Each row was made from one small tree. The marks that hang from a mark follow it in brackets, in the order of their numbers. Every link used is in the known rows. Write each row's tree.
Known rows
q_686{q_922{q_660 q_676{q_886{q_301}}}}: [-0.21  0.09  2.13  2.70 -0.80 -0.91  2.82  0.36  1.29  0.36 -1.09  2.79
  0.34  1.48  2.18 -1.26  1.84  1.30 -0.47 -0.11 -0.17 -3.05  0.16]
q_301{q_918}: [ 0.57 -0.21  0.07  0.70  0.12  0.07 -0.32  0.27  0.89  0.30  0.83 -0.40
 -1.26 -0.66 -0.53 -0.66  1.92 -0.21 -1.28 -0.91  0.70 -0.92 -0.74]
q_686{q_922{q_660 q_676{q_886{q_301{q_918}}}}}: [ 0.25  0.01  2.16  3.34 -0.86 -0.85  2.75  0.45  1.97  0.62 -0.41  2.54
 -0.45  1.03  1.81 -1.64  3.14  1.05 -1.55 -0.83  0.28 -3.65 -0.45]
q_922{q_676{q_886{q_301} q_918{q_31 q_341}}}: [-3.28  1.94  2.03  3.21  0.50  0.81  1.08  4.25  1.29  2.51 -0.82  2.11
  0.15 -0.14  2.27 -1.66 -0.02  0.22 -0.63 -2.08  1.55 -3.86 -1.49]
q_301{q_918{q_686} q_922{q_660 q_676}}: [ 0.89  1.51  0.12  6.30  0.54  0.82  3.71  0.36  0.22  0.84 -0.11  0.83
 -2.77  0.51  1.52 -2.53  5.38  0.08 -4.20 -0.33 -0.61  1.28  0.81]
q_676{q_886 q_918{q_31 q_341 q_686{q_922{q_660}}}}: [-4.47  4.32 -0.75  5.37  1.02 -1.26  1.66  4.17  0.82  5.65 -2.11  2.22
  1.78 -0.30  1.31 -1.55 -1.05 -0.01  1.36  0.87 -2.40  0.16 -1.91]
q_918{q_341 q_686{q_922{q_676}}}: [-0.79  3.48 -1.48  4.17  2.44 -0.59  3.29  2.93 -1.66  2.43 -1.20  1.75
  1.76 -0.45  1.86 -0.30 -0.25  0.72 -0.52  0.95 -1.16  4.11  2.57]
q_918{q_31 q_660 q_686{q_922}}: [-1.68  4.18 -1.14  3.02  0.30 -1.73  1.15  4.73 -1.21  3.67 -0.88  1.48
  1.37 -0.98  0.25 -1.70 -3.14  1.04  1.38  1.28 -0.19  4.01  1.25]
q_676{q_886{q_301} q_918{q_686}}: [-2.43  1.28  0.99  2.49  1.28  0.46  0.40  2.81  1.26  4.54 -1.81  0.92
  1.30  0.37  1.30 -1.05  0.15  0.47  0.54 -0.10 -0.51 -5.48 -4.26]
q_922{q_660}: [-0.14  0.26  0.57  1.25 -0.58  0.28  0.85 -1.62  0.44 -0.24 -0.38  0.43
 -0.29  0.45  1.12 -0.94  1.51  0.51 -0.48  0.30 -1.36  0.44  0.57]
q_341{q_886 q_922}: [-0.13 -1.05 -1.09 -3.19  0.37 -0.21  1.31  2.61  0.17 -1.72 -1.76  1.61
  1.91  0.91  0.35  2.47 -0.64 -0.76 -0.83 -0.65  1.06  0.25 -0.04]
q_922{q_676{q_886 q_918{q_31 q_686}}}: [-4.39  2.13  1.25  4.59  1.49 -0.29  1.32  3.16  0.51  1.40 -0.67  1.13
  0.05  0.11  0.91 -1.72  0.46  0.45  0.54 -1.36 -0.18 -3.50 -1.35]
q_301{q_918{q_341{q_922} q_660 q_686}}: [-0.84  3.15 -1.96  1.63  2.25  0.45  1.25  4.63 -0.05  2.76 -1.11 -0.41
  0.19 -1.28  0.81 -0.74 -0.21 -0.84 -1.69 -0.06 -0.19  2.96  0.76]
q_676{q_886 q_918{q_31 q_686{q_922{q_660}}}}: [-4.19  2.74  0.45  4.63  0.23 -1.68  1.36  3.10  1.29  4.50 -1.75  2.06
  1.39  0.35  0.25 -1.61 -0.24  0.54  1.96  0.53 -1.99 -2.20 -2.85]
q_31{q_886{q_301{q_918}} q_922{q_676}}: [ 2.30  0.65  1.03 -2.18 -0.15  1.75  0.82  1.95  0.75  3.40 -1.97  1.30
 -2.10 -0.80  2.00 -1.30  3.07  0.41 -3.59 -3.30  1.02 -1.59 -1.70]
q_31{q_922}: [ 1.13 -0.02 -0.49 -0.95 -0.29  0.75 -0.08  0.20  0.30  2.96 -0.82 -0.38
  0.27 -0.80 -0.54 -0.80  0.04 -0.38 -0.31 -0.15 -0.76  1.40 -0.29]
q_918{q_31 q_660}: [-1.34  2.57  0.01  0.73 -0.78 -0.34 -0.59  2.82 -0.25  1.00  0.20  0.38
 -0.44 -1.03  0.21 -1.54 -2.68  0.23  0.54 -0.27  0.79  1.87  1.01]
q_301{q_918{q_31{q_886} q_686} q_922}: [-0.02  2.86 -1.31  2.21 -0.05 -0.06  0.92  3.86 -0.60  3.87 -1.40  1.12
 -2.96 -0.46  0.51 -1.37  1.78 -0.85 -3.04 -0.84  0.52  2.43 -2.24]
q_686{q_922{q_660 q_676{q_886{q_301} q_918{q_31}}}}: [-2.26  0.97  2.74  3.84 -1.30 -0.91  2.54  2.26  2.28  1.95 -1.07  3.52
  0.60  0.85  1.48 -1.98  1.49  1.38  0.24 -1.02  0.27 -4.32 -1.36]
q_886{q_301{q_922{q_660 q_676{q_918{q_31 q_686}}}}}: [-0.81  1.87  1.89  5.03 -0.75  1.36  3.23  2.91  0.55  3.39 -1.42  2.73
 -0.78  0.79  2.59 -2.90  2.82  1.14 -2.38 -0.58  1.14 -0.77 -0.91]
q_301{q_918{q_341}}: [ 0.39  1.30 -1.00  1.53  0.81  0.45  0.15  1.42  0.42  1.73  0.63 -0.29
 -0.78 -1.19  0.60 -0.56  1.28 -0.77 -1.84 -0.68  0.20  1.43  0.22]
q_31{q_886{q_301{q_918{q_686}}} q_922{q_676}}: [ 1.61  1.69  0.33 -0.82  1.01  1.85  1.38  2.72 -0.10  4.74 -2.74  1.30
 -1.20 -0.81  2.59 -1.71  2.95  0.85 -3.30 -2.54  0.43 -0.63 -1.76]

Which tree is each row?
[ 1.71 -0.24  1.94  2.73 -1.31  1.51  2.94  0.28  0.60  0.62 -0.74  2.10
 -1.56  1.33  2.42 -1.80  3.32  0.68 -3.37 -0.38  1.38 -0.83  0.25]
q_886{q_301{q_922{q_660 q_676}}}
[-2.60  3.54 -1.09  2.49  2.99  0.36  2.53  4.54 -0.74  1.17 -2.23  0.46
  0.86 -0.05  2.24 -0.56 -1.47 -0.53 -0.75  0.13 -1.13  2.05  1.84]
q_918{q_341{q_922{q_676{q_886}}} q_660 q_686}
[ 0.62  4.09 -0.93  2.05 -0.21  1.29  2.19  6.27 -1.12  1.96 -0.96  2.95
 -0.23 -0.74  3.43 -1.14 -1.99 -0.21 -3.30 -1.09  2.39  3.93  2.20]
q_918{q_31 q_341{q_886{q_301{q_922{q_676}}}} q_660}
[-0.52  2.99  0.52  3.68  1.27 -0.76  2.52  3.59 -0.31  2.48 -1.41  1.79
  1.11  0.22  1.98 -1.46 -0.98  1.47 -0.11  0.51 -0.32 -0.94  0.57]
q_918{q_660 q_686{q_922{q_676{q_886{q_301}}}}}
[ 2.58 -0.65  0.74  1.26 -1.27  1.07  0.99  1.88  1.17  2.70  0.06  1.00
 -1.91  0.19  0.49 -1.19  2.70 -0.59 -3.25 -0.51  2.36 -1.49 -2.13]
q_886{q_301{q_918 q_922}}
[-1.49  2.69 -0.06  5.10  1.04  1.34  2.17  2.96  1.20  6.30 -2.42  1.66
  0.17  0.42  2.50 -1.69  1.36 -0.56 -1.87  0.77 -1.74 -1.85 -3.37]
q_676{q_886{q_301{q_922{q_660}}} q_918{q_341 q_686}}
[-3.15  1.87  1.64  5.52  1.55  0.27  2.53 -0.04  1.26  0.52 -1.17  1.03
 -0.26  0.69  1.98 -2.04  2.94  0.89 -0.60 -0.80 -2.52 -3.82 -1.04]
q_922{q_660 q_676{q_886 q_918{q_686}}}
[-4.33  1.79  1.04  2.30  1.29 -0.43  1.89  5.03  1.23  0.55 -1.84  1.20
  0.54  0.36  0.23 -1.11 -0.66 -0.27  0.54 -1.41  0.34 -2.81 -0.97]
q_341{q_922{q_676{q_886 q_918{q_31 q_660 q_686}}}}
[-0.19 -0.66 -0.76 -2.09 -0.12 -0.02  2.13  1.17  0.55 -2.03 -2.11  1.98
  1.58  1.30  1.37  1.67  0.76 -0.34 -1.19 -0.34 -0.17  0.63  0.42]
q_341{q_886 q_922{q_660}}
[ 0.78  3.02  0.27 -0.91 -1.66  0.44 -0.08  4.40 -0.29  3.43 -1.96  1.98
 -2.35 -0.46  1.72 -1.59 -1.69 -0.16 -1.99 -1.07  1.66  1.22 -1.42]
q_918{q_31{q_886{q_301{q_922}}} q_660}
[ 0.39  0.35  1.58  0.51 -1.05  1.34  0.58  3.27  0.92  3.07 -0.20  1.35
 -0.79 -0.85  1.23 -2.53  1.84  0.97 -2.02 -2.16  3.14 -0.98 -0.71]
q_886{q_301{q_918{q_31{q_922{q_676}}}}}
[ 0.31  1.56  0.82  5.34 -0.07  1.39  3.60  0.37  1.23  1.10 -0.25  1.45
 -1.93  0.31  1.34 -1.75  3.49 -0.73 -3.23 -0.80 -1.25  0.59  0.78]
q_301{q_922{q_660 q_676{q_918{q_341}}}}
[-1.15  1.49  1.78  4.15  0.03 -0.41  3.18  1.76  2.16  2.44 -1.16  2.99
  0.87  0.60  2.25 -1.30  1.88  0.77 -0.63 -0.65 -0.88 -3.30 -0.64]
q_686{q_922{q_660 q_676{q_886{q_301} q_918{q_341}}}}
[-0.67  6.41 -2.08 -0.48  1.03  1.60  0.24  6.58 -1.87  8.56 -3.87  1.48
  0.47 -2.40  3.51 -2.17 -3.24  0.38 -1.20 -0.42 -0.42  5.80 -0.30]
q_918{q_31{q_886{q_301} q_922} q_341 q_660 q_686}
[-3.73  3.35 -1.47  1.77  1.24  0.18  2.03  4.19 -1.06  2.87 -2.74  1.65
  1.85  0.10  2.45 -0.92 -1.11  0.07  0.11  1.15 -0.35  5.29  1.21]
q_918{q_31 q_341{q_922{q_660}} q_686}
[-1.20  5.16 -2.16  4.05  1.18 -0.95  1.14  5.65 -0.72  4.95 -0.23  1.03
  0.54 -2.08  0.82 -2.00 -1.55  0.02 -0.53  0.30  0.00  4.86  1.20]
q_301{q_918{q_31 q_341 q_660 q_686{q_922}}}
[-0.69  0.44  1.44  3.40 -0.49 -1.48  2.74 -0.53  1.06 -0.91 -0.53  2.01
  0.00  1.28  1.16 -0.86  1.78  0.59 -0.18 -0.06 -1.47 -1.76  0.70]
q_686{q_922{q_660 q_676{q_886}}}
[ 3.22  0.98 -0.64  0.36 -0.68  1.06  1.28  3.37  0.52  1.70 -0.27  1.72
 -1.05 -0.24  1.45 -0.21  0.98 -0.50 -4.11 -0.88  2.07 -0.24 -0.84]
q_341{q_886{q_301{q_918{q_660} q_922}}}
[-0.07  1.42  1.20  3.12  0.02 -1.15  2.31  2.20  1.36  0.61  0.29  1.54
  0.24 -0.61 -0.83 -0.74  0.51  0.67 -0.04 -1.06 -0.41 -1.72  1.01]
q_686{q_922{q_676{q_918{q_660}}}}
[-0.46 -0.04  0.90  2.28  0.16 -1.70  2.02  0.89  0.77 -0.57 -0.22  1.72
  0.14  0.78  0.08 -0.07  0.33  0.22  0.29 -0.28 -0.27 -2.31  0.39]
q_686{q_922{q_676{q_886}}}
